Each row was made from one walk, in order. Every step used is in the known rows, and no mark comes twice. Write each row's walk.
(in the rows, 128 means zero)
Known rows:
A -> D -> M -> X -> N: [119 138 140 139 119 135 125 119 136 128 124 112 137 117 127 149 118 132
  96 132 134 124 139 118 130 134 117 134 122 125 118 112 137 114 136 122
 120 122 104 144 124 115 137 113 140 192]
W -> M -> X: [126 151 125 149 132 135 126 102 117 116 140 122 143 116 140 126 115 136
 116 119 121 116 136 107 132 129 103 144 124 133 103 140 134 111 121 129
 130 127 143 126 120 127 150 118 111 135]
A -> D -> T: [155 152 131 140 117 135 119 111 104 122 116 107 130 121 122 127 121 125
 103 119 126 129 135 136 130 127 136 149 126 132 124 111 130 130 117 121
 123 138 143 138 135 120 139 114 112  64]
M -> D -> A: [126 147 138 139 133 124 122 111 115 124 136 125 133 128 134 125 115 132
 109 112 119 137 148 100 142 124 133 137 136 137 102 107 136 122 123 126
 119 129 115 121 120 118 148 115 104 119]
U -> K -> S -> T: [148 118 119 129 147 130 128 105  68 120 130 135 150 128 127 131 108 132
 116 115 118 121 148 125 141 131 149 123 133 124 146 139 143 133 126 128
 136 145 126 133 101 135 149 113 142 156]
S -> A -> D: [154 138 155 130 129 125 118 115 107 120 122 115 135 131 146 134 126 125
 110 113 116 126 136 140 134 129 140 146 133 142 138 115 131 143 113 135
 124 138 116 132 138 127 133 114 123 124]
D -> M -> X -> N -> S -> T: [124 135 119 115 129 128 126 133 135 119 115 109 145 115 144 147 126 123
  86 129 127 119 147 126 139 134 112 124 129 130 135 122 135 119 143 126
 127 114  98 152 118 114 141 116 163 208]
W -> M -> D -> T -> S -> K: [123 127 130 133 115 128 132  97  98 108 132 141 151 128 127 126 111 110
  96 118 125 140 142 129 127 129 129 136 143 126 148 135 141 119 104 126
 118 141 162 137 130 140 154 131 118 145]
H -> N: [154 136 150 134 126 131 123 118 113 120 136 123 139 123 135 137 121 135
 106 116 115 129 152 114 138 132 143 153 117 140  88 126 130 125 146 126
 127 139 112 136 120 110 140 113 102  86]
T -> D -> A: [142 157 131 144 138 125 130 118 111 132 123 113 136 121 130 120 110 147
 127 116 112 134 158 115 145 127 136 143 132 134 121 105 117 122 126 145
 121 126 135 121 123 113 141 105  95 133]
K -> S: [156 114 123 136 130 133 121 116  92 120 142 139 133 126 131 122 118 135
 112 110 118 128 137 132 143 131 135 138 124 132 111 132 134 127 116 130
 130 142 117 142 111 135 138 116 136  60]
N -> H: [151 135 120 128 117 139 124 108 123 127 134 122 136 128 131 128 133 138
 112 113 125 128 141 107 140 128 134 140 129 129 108 124 124 128 121 134
 129 135 103 135 116 143 144 115 127  71]
N -> S: [153 134 133 129 124 132 125 104 122 121 123 112 132 127 134 129 122 120
  99 116 117 126 143 133 135 126 126 152 125 131 105 118 126 121 125 128
 124 140 109 140 132 133 131 118 124  65]
A -> D: [154 136 140 144 123 134 120 110 110 125 126 107 129 126 130 129 123 128
 106 113 126 124 144 129 133 127 132 146 124 130 113 115 129 130 119 123
 125 140 118 131 132 131 136 117 115 105]
K -> U: [146 138 120 144 128 132 129 110  96 119 138 122 132 130 134 122 119 142
 123 116 119 122 126 111 145 126 137 147 130 136 115 120 130 129 118 129
 130 141 108 135 133 124 137 112 112 114]
H -> N -> S -> Y: [152 137 157 130 125 137 124 138 129 123 112 124 124 129 137 122 105 126
  95 126 107 135 152 114 143 127 140 138 124 136  96 137 123 118 138 117
 123 133  99 150 139 104 132 117 111  55]
U -> K: [136 144 140 134 134 133 137  75 100 123 131 126 144 129 117 141 100 131
 121 123 116 124 136 110 132 127 139 145 125 121 113 125 135 122 129 129
 126 145 128 129 125 128 140 110 107 129]
Z -> K: [144 144 125 136 122 127 132 106 105 126 145 130 129 126 133 127 104 127
 124 111 117 129 136 111 136 125 131 155 115 125 107 128 124 140 110 133
 127 137 118 129 142 132 132 115 130  74]
T -> D: [162 149 135 138 134 129 135 110 117 124 126 118 133 124 133 124 122 140
 120 112 120 131 163 130 140 131 137 132 129 134 120 116 112 129 115 144
 124 133 126 127 133 124 136 113 101 118]
U -> K -> S -> Y: [138 121 136 137 141 141 134 107  84 125 124 153 130 135 118 117  78 134
 121 129 109 129 130 109 145 127 148 121 130 116 125 149 137 122 112 123
 129 141 119 144 120 124 138 111 128  93]
Y -> S -> T -> D -> A: [141 147 112 139 143 121 121 141  93 125 120 102 145 121 135 118 112 143
 125 107 119 127 160 142 150 130 129  98 124 132 150 111 121 134 118 147
 127 128 131 119 122 121 145 105 106 198]
N -> S -> T -> D -> A: [151 153 120 131 144 120 122 139 111 130 104  95 140 121 144 118 125 133
 107 113 114 129 175 134 146 127 135 133 141 134 149 104 118 125 129 142
 124 124 125 122 121 118 145 111 119 164]
X -> M -> D: [136 148 138 125 116 134 131 108 137 120 132 118 134 125 143 143 131 130
 102 108 126 130 141  99 125 130 120 123 135 121  95 132 128 122 122 129
 129 129 102 122 130 133 139 125 127  94]
K -> S -> T -> G: [152 121 105 123 144 133 126 129  66 118 143 126 128 116 140 119 132 140
 102 108 114 121 176 135 143 129 134 115 129 123 143 141 127 139  94 125
 134 130 123 140 105 128 147 118 153 127]
W -> M: [135 141 134 146 127 132 120 100 109 111 134 118 140 119 140 118 118 133
 115 111 118 120 136 117 139 127 111 140 130 126 103 135 128 117 121 131
 130 128 143 137 130 140 142 117 104  79]
Z -> K -> S: [154 126 116 138 124 128 126 120  82 126 148 148 128 129 129 121 107 130
 123 108 117 132 135 124 139 130 135 148 112 125 114 138 131 138 109 133
 130 141 118 135 129 139 133 116 150  46]
X -> M: [138 143 127 127 115 137 129 103 126 124 129 112 138 120 140 141 119 137
 113 112 116 119 131 103 128 130 114 139 124 117  96 133 125 124 131 133
 136 130 111 132 124 133 131 117 131  65]
T -> S -> A -> D -> M -> X: [121 127 122 132 118 129 115 130 114 125 140 126 144 122 129 146 111 123
 104 124 125 122 128 124 122 136 125 159 128 113 155 121 144 124 105 134
 126 130 114 151 134 120 134 115 163 188]
D -> M: [128 144 126 130 123 132 127 107 119 116 131 116 134 116 129 134 112 133
 114 114 122 124 135 106 142 133 121 147 128 108 112 115 129 120 121 135
 127 126 114 153 135 125 133 113 139  46]
W -> M -> D -> T -> S -> N: [130 131 115 136 117 129 122 114 106 110 143 132 154 128 119 124 140 132
  88 123 131 141 135 131 124 133 121 126 131 135 139 142 144 122 107 125
 118 133 169 150 134 132 139 125 107  93]
Y -> S -> L: [142 113 125 144 114 128 123  98 108 111 152 113 140 134 132 141 132 126
 118 107 124 121 119 145 135 131 116  99 114 130 125 115 134 131 126 135
 126 147 131 145 139 137 136 109 114 129]
M -> X: [139 142 121 139 132 134 133 102 119 125 143 125 137 123 133 136 111 135
 113 121 122 121 138 112 132 128 121 147 118 138 104 125 132 125 122 129
 129 139 117 126 116 116 143 115 119 133]
X -> N -> H: [147 121 137 124 113 138 124 109 135 128 132 127 140 129 134 136 131 142
 102 122 121 132 137 116 143 128 134 122 130 145 103 124 127 131 139 129
 124 127  96 143 108 143 141 114 120 133]
D -> M -> X -> N -> H: [116 137 124 124 113 141 129 120 149 129 133 127 142 118 128 146 127 142
 103 132 131 127 134  96 136 136 117 130 123 126 113 121 135 113 140 134
 125 114  93 150 107 128 146 112 151 157]
S -> K: [142 127 144 127 129 130 148  86 106 116 125 128 144 130 136 136 106 123
 115 114 115 128 143 130 141 128 135 141 128 131 128 119 129 135 118 137
 123 151 123 126 125 126 141 119 124 116]
S -> T -> D -> M -> X -> N: [131 148 126 123 140 126 137 139 132 124 117 113 145 112 141 144 121 144
 104 127 129 126 164 123 144 139 123 105 134 133 152 118 121 129 132 140
 127 109 113 139 119 107 147 111 140 252]
A -> D -> T -> G: [146 162 128 136 121 140 128 111  90 123 125 103 118 114 120 125 133 134
  97 126 123 129 168 132 125 126 132 148 124 119 129 115 121 129  95 119
 121 129 151 137 134 117 140 114 115  87]
H -> N -> S: [158 141 149 129 122 131 120 121 124 121 123 116 137 124 133 137 130 122
  94 120 115 131 158 128 134 132 139 160 118 140  91 123 128 118 148 125
 123 140 104 141 127 116 135 118 114  77]
Y -> S -> N -> H: [143 123 114 129 117 138 129 120 117 124 138 119 150 136 119 133 154 146
 106 119 133 132 134 139 135 136 122 101 108 136 125 130 133 136 121 146
 122 146 110 142 124 145 130 113 125  70]
T -> S -> L: [144  91 111 141 107 128 119  96 108 119 166 124 143 135 128 140 121 126
 108 108 120 122 120 127 131 127 127 134 128 124 132 122 137 126 123 125
 128 146 133 157 127 135 136 115 127 136]
Y -> S: [140 130 124 139 123 133 123 107 103 116 139 118 137 127 125 131 111 130
 116 110 123 126 129 137 139 129 120 117 110 129 105 126 131 130 113 134
 127 143 114 139 133 139 132 112 113  98]
H -> N -> S -> A -> D -> M: [143 149 170 121 118 125 110 143 126 116 105 108 137 122 142 148 144 114
  91 122 117 133 155 134 129 141 138 165 127 123 132 108 133 122 144 135
 120 128  98 156 147 112 129 114 148  91]
H -> N -> S -> K: [151 130 162 120 124 130 139 110 120 118 110 124 147 128 137 143 125 112
  93 123 112 133 163 136 133 133 143 155 121 139 115 120 131 123 147 133
 118 153 108 133 126 113 140 121 123 108]

Write each row's walk:
[161 110 109 129 141 128 117 131  78 117 135 129 141 125 144 121 122 134
 108 103 119 122 146 137 148 131 139 121 132 136 138 136 135 141 117 128
 137 138 116 141 104 135 145 118 148 104]  K -> S -> T
[136 146 136 140 119 134 119 116 116 121 122 104 129 118 124 134 122 128
 107 113 131 123 143 116 135 133 125 149 127 105 120 108 130 118 117 128
 125 128 112 148 141 130 133 114 141  73]  A -> D -> M
[149 135 152 129 123 130 142 121 103 116 111 125 144 135 138 136 131 121
 103 126 116 129 156 130 139 133 152 157 125 147 125 118 134 118 145 132
 120 156  97 132 131 109 142 119 122 152]  H -> N -> S -> K -> U
[161 133 136 120 132 126 116 135 111 118 115 105 142 122 146 133 136 120
  89 114 118 125 170 133 140 132 142 142 127 143 118 128 128 130 149 123
 130 137 105 139 117 113 144 118 125 119]  H -> N -> S -> T
[134 136 109 122 101 136 122 113 122 123 138 126 140 122 125 140 116 123
  96 117 127 136 128 107 116 130 124 139 133 116 114 137 135 120 114 122
 129 130 128 142 129 133 140 125 129  96]  X -> M -> D -> T -> S
[121 140 145 132 115 134 123 125 147 128 110 106 134 118 126 149 126 119
  82 136 135 124 146 134 126 135 112 143 123 125 118 109 135 104 141 121
 116 120  98 149 131 123 133 116 154 187]  A -> D -> M -> X -> N -> S
[158 138 115 132 139 126 127 131  98 118 122 106 142 124 137 124 125 137
 118 105 127 126 163 154 145 134 131  90 123 133 149 124 115 141 107 145
 129 136 126 125 133 132 141 112 115 196]  Y -> S -> T -> D
[151 129 119 124 121 138 134 112 127 127 135 120 147 134 126 133 157 149
 102 119 128 131 144 119 137 133 134 126 122 140 121 127 129 135 127 141
 123 139 110 139 119 135 133 115 129  44]  S -> N -> H
[140 130 133 136 129 130 149 102  91 116 125 130 143 135 136 129 113 132
 123 119 118 124 135 122 145 127 143 142 132 139 141 117 133 129 115 137
 126 155 114 127 129 122 141 116 123 147]  S -> K -> U
[133 128 139 135 127 133 132 103 132 126 138 131 141 124 136 144 108 137
 105 130 121 126 131 119 137 128 122 129 120 152  99 126 135 124 139 124
 123 130 111 132 110 114 141 114 113 202]  M -> X -> N
[152 135 108 138 151 122 120 147  80 129 122 123 142 120 139 111 117 149
 122 107 115 131 168 134 153 131 144 117 138 139 154 119 126 131 120 143
 131 126 134 123 101 120 150 109 132 155]  K -> S -> T -> D -> A
[135 163 135 141 124 130 120 107 110 105 129 123 136 119 134 119 129 123
 102 115 127 136 141 115 132 129 119 129 139 135 114 127 133 120 114 123
 122 122 160 133 135 133 153 123  97  76]  W -> M -> D -> T
[141 158 130 132 130 130 135 118 124 120 122 114 133 116 127 129 122 140
 121 114 124 130 160 117 142 137 127 135 133 109 128 109 113 121 115 148
 123 121 120 145 142 122 133 111 130  87]  T -> D -> M
[139 116 162 116 121 129 142  93 129 119 107 125 146 133 141 144 116 112
  92 127 114 133 144 152 139 128 130 132 131 146 125 115 129 126 140 131
 113 144 106 138 125 128 135 121 129 167]  X -> N -> S -> K
[124 151 125 144 123 137 126 118 123 126 128 108 132 116 124 142 119 129
 105 122 136 119 144 108 128 134 117 149 119 114 120 113 135 113 119 128
 125 128 112 139 133 118 140 114 145 130]  A -> D -> M -> X
[129 153 142 125 126 128 122 131 131 120 111 108 137 122 140 146 132 114
  95 126 126 123 139 131 124 137 118 159 128 121 148 108 136 121 117 137
 122 126 106 143 146 119 133 115 165 139]  N -> S -> A -> D -> M -> X
[148 143 136 126 140 119 123 137 122 132 100 102 145 122 146 127 126 135
 100 124 112 132 169 145 149 128 133 115 143 149 144 105 118 127 146 137
 119 115 119 130 113 118 142 109 116 228]  X -> N -> S -> T -> D -> A
[126 169 124 117 115 141 136 110 114 118 131 114 122 113 133 138 140 134
  95 121 122 134 164 102 117 129 117 126 130 113 112 130 120 123 100 123
 125 118 137 127 131 115 143 122 125  88]  X -> M -> D -> T -> G
[134 123 116 132 115 129 142 107  86 115 134 146 145 139 120 129 112 117
 104 123 129 141 133 127 132 128 156 140 140 137 159 121 143 130  97 125
 119 153 126 136 135 121 150 125 123 177]  M -> D -> T -> S -> K -> U
[122 139 133 131 108 143 123 128 147 136 122 114 137 119 125 146 138 138
  93 132 141 126 144 106 131 136 119 132 125 123 121 114 135 111 138 128
 121 118  89 145 113 133 145 114 155 180]  A -> D -> M -> X -> N -> H
[146 124 116 118 118 125 113 113  92 116 140 139 146 127 131 129 100 123
 109 121 108 134 112 139 132 128 141 155 133 138 150 130 136 147 108 132
 128 136 147 156 133 120 135 112 124 102]  D -> T -> S -> A
[139 114 114 124 114 131 136  94  92 119 131 139 149 128 117 133  90 117
 107 122 116 134 129 136 133 128 141 153 128 127 151 125 137 133 111 131
 124 150 147 145 126 122 142 119 129 113]  D -> T -> S -> K
[148 123 147 124 119 130 124 107 134 122 120 118 137 128 137 138 121 121
  93 125 114 131 137 140 138 127 125 134 128 146 100 118 127 122 141 124
 118 131 103 147 124 130 130 116 121 131]  X -> N -> S
[140 161 110 122 141 128 135 141 129 122 108 101 141 112 137 136 135 130
  97 120 132 122 177 126 136 138 119 129 134 117 156 114 117 116 120 145
 128 117 112 137 133 116 144 115 158 176]  N -> S -> T -> D -> M -> X
[143 125 133 136 138 136 133  90  82 123 136 145 143 130 114 133 106 131
 122 121 116 126 135 121 136 131 144 139 124 120 119 135 142 121 125 129
 130 147 123 136 109 135 141 111 129 106]  U -> K -> S
[164 154 165 121 118 127 110 139 112 119  98 111 137 124 139 137 142 112
  85 128 115 139 149 153 124 135 152 166 126 154 136 111 132 134 141 127
 118 137 131 142 143 105 136 114 117  87]  H -> N -> S -> A -> D -> T
[138 146 112 129 135 126 127 142 105 113 118 102 142 115 131 130 125 135
 117 106 132 126 163 141 147 140 121  91 122 107 156 116 117 132 108 151
 130 122 120 143 142 131 138 110 137 167]  Y -> S -> T -> D -> M
[152 136 148 115 129 124 122 111 118 115 119 122 139 131 150 133 129 116
 103 115 107 129 132 140 135 128 131 148 134 142 130 118 127 137 121 138
 123 136 110 140 140 129 129 115 132  86]  N -> S -> A
[143 132 164 123 125 127 120 124 138 126 112 119 140 131 149 149 134 115
  85 136 120 128 137 154 124 130 126 141 128 161 134 114 137 131 134 126
 115 131 102 134 127 118 134 116 133 230]  M -> X -> N -> S -> A -> D
[159 151 146 122 120 128 113 123 110 118 102 108 133 127 138 131 133 109
  91 125 118 133 130 158 125 129 139 158 135 144 151 107 128 137 117 131
 120 134 138 141 147 120 131 115 127  80]  N -> S -> A -> D -> T
[153 150 144 126 123 127 116 119  98 117 114 117 136 125 137 131 124 122
 107 119 118 133 127 144 131 129 142 150 133 146 149 110 131 146 113 131
 124 136 144 139 141 116 136 112 119  87]  S -> A -> D -> T
[145 123 122 138 127 134 129 136  87 128 138 155 115 133 132 106  82 132
 125 114 110 135 130 109 148 125 139 128 118 122 119 152 126 139  96 126
 130 134 113 143 140 129 132 117 151  36]  Z -> K -> S -> Y
[157 110 121 132 134 131 131 121  94 120 141 137 145 132 126 126 140 145
 106 116 121 132 138 143 141 136 136 126 116 142 125 136 141 134 121 136
 124 147 126 145 112 125 127 116 137  35]  K -> S -> N
[130 118 115 146 103 127 113 101 106 105 156 128 143 130 129 128 137 117
  98 112 131 133 125 123 123 129 119 120 141 126 144 128 142 114 116 120
 123 131 177 155 136 139 152 123 112 138]  W -> M -> D -> T -> S -> L
[131 122 137 132 124 131 141  95  99 113 126 125 147 132 127 137 105 119
 118 113 120 129 137 146 139 131 124 115 114 128 131 123 132 136 112 141
 123 157 118 129 132 135 137 116 122 150]  Y -> S -> K
[131 166 121 138 135 133 141 121 132 125 128 118 135 113 126 137 118 143
 116 122 129 127 160 108 136 138 120 137 123 117 128 114 119 115 115 148
 125 120 120 135 133 110 140 111 135 143]  T -> D -> M -> X
[159 110 111 127 124 139 128 126 106 127 138 140 146 134 123 125 160 151
 103 118 128 134 142 133 140 137 140 121 120 142 131 138 138 133 123 142
 126 143 110 145 104 141 136 116 148  24]  K -> S -> N -> H
[146 134 137 129 126 137 127 122 125 121 111 120 121 132 136 114  99 123
  99 122 111 129 136 121 145 122 127 131 131 129 109 133 119 122 111 120
 125 132 105 148 145 123 129 117 121  52]  N -> S -> Y
[127 133 114 122 103 142 124 128 127 125 128 135 128 127 125 126  91 127
  97 125 121 139 121  99 126 125 127 116 138 112 121 151 128 122 101 114
 130 124 124 147 140 123 137 125 130  83]  X -> M -> D -> T -> S -> Y
[152 110 112 147  97 133 110 104  99 122 144 111 138 132 117 137 130 119
  99 117 128 127 121 143 121 128 135 138 131 124 155 111 139 129 122 118
 125 146 160 158 135 130 138 114 124 128]  A -> D -> T -> S -> L
[152 125 111 141 107 136 112 115  97 128 132 117 136 124 112 126 107 122
  97 120 128 131 129 141 125 127 137 158 125 125 134 121 136 126 110 116
 125 142 145 149 131 131 136 117 122  99]  A -> D -> T -> S
[146 154 118 126 140 125 129 132 111 118 115 103 140 113 140 129 125 139
 117 108 125 125 171 122 148 137 132 118 139 112 155 112 113 134 113 148
 131 117 120 142 137 121 142 113 142 139]  S -> T -> D -> M
[151 113 126 138 133 138 124 132  96 121 130 147 122 131 132 109  92 138
 113 116 110 131 129 121 152 125 138 117 129 129 116 147 129 132 105 122
 130 135 110 149 123 124 134 116 133  41]  K -> S -> Y
[152 109 137 132 118 126 108 117 100 125 137 126 141 134 137 134 113 119
 105 113 116 127 128 146 127 129 141 154 134 132 147 124 137 139 102 129
 125 143 119 143 135 135 130 118 133 152]  T -> S -> A -> D
[144 122 101 133 112 133 117 105  97 122 143 130 140 122 114 126  96 126
 106 120 118 132 121 127 130 126 135 157 124 125 125 129 134 129 112 122
 128 138 143 155 125 126 138 115 117  83]  D -> T -> S
[170 134 108 134 141 121 130 147  78 127 133 134 132 125 141 115 123 138
 124 104 123 132 172 140 144 133 147 117 125 132 157 135 115 151 101 145
 132 131 128 122 127 136 142 116 154 130]  Z -> K -> S -> T -> D
[158 131 120 121 134 127 122 119 110 119 118 102 140 125 146 127 129 119
  95 110 119 120 153 140 141 126 128 133 133 134 131 124 126 133 125 126
 131 135 110 138 127 132 139 120 139 118]  N -> S -> T
[149 154 120 120 135 126 129 139 124 118 102  96 138 115 140 129 137 125
  98 111 127 126 177 136 143 137 128 127 139 112 158 111 112 122 118 146
 127 117 115 147 141 127 137 115 151 127]  N -> S -> T -> D -> M
[130 134 129 130 134 128 120 124 129 115 117 107 152 118 155 132 130 123
  86 127 123 114 146 135 135 130 103 115 133 149 127 140 135 115 143 120
 127 117 128 136 112 132 151 121 130 240]  W -> M -> X -> N -> S -> T
[163 131 135 129 127 129 110 130  77 117 119 134 134 126 135 124 128 125
 106 118 118 135 126 156 134 134 150 144 132 148 155 121 138 146 109 132
 126 138 143 144 126 123 137 113 140  68]  K -> S -> A -> D -> T
[138 118 149 126 121 128 145 104 110 118 108 129 144 138 140 136 124 120
 101 132 116 129 134 143 144 128 139 133 136 150 137 115 133 124 136 130
 116 147  97 138 128 128 135 119 129 204]  X -> N -> S -> K -> U
[145 141 135 116 132 124 129 141 133 119  99 101 141 116 143 137 135 128
  93 121 126 132 170 143 146 137 127 108 141 125 153 112 114 126 135 141
 121 110 106 153 134 124 135 114 147 195]  X -> N -> S -> T -> D -> M
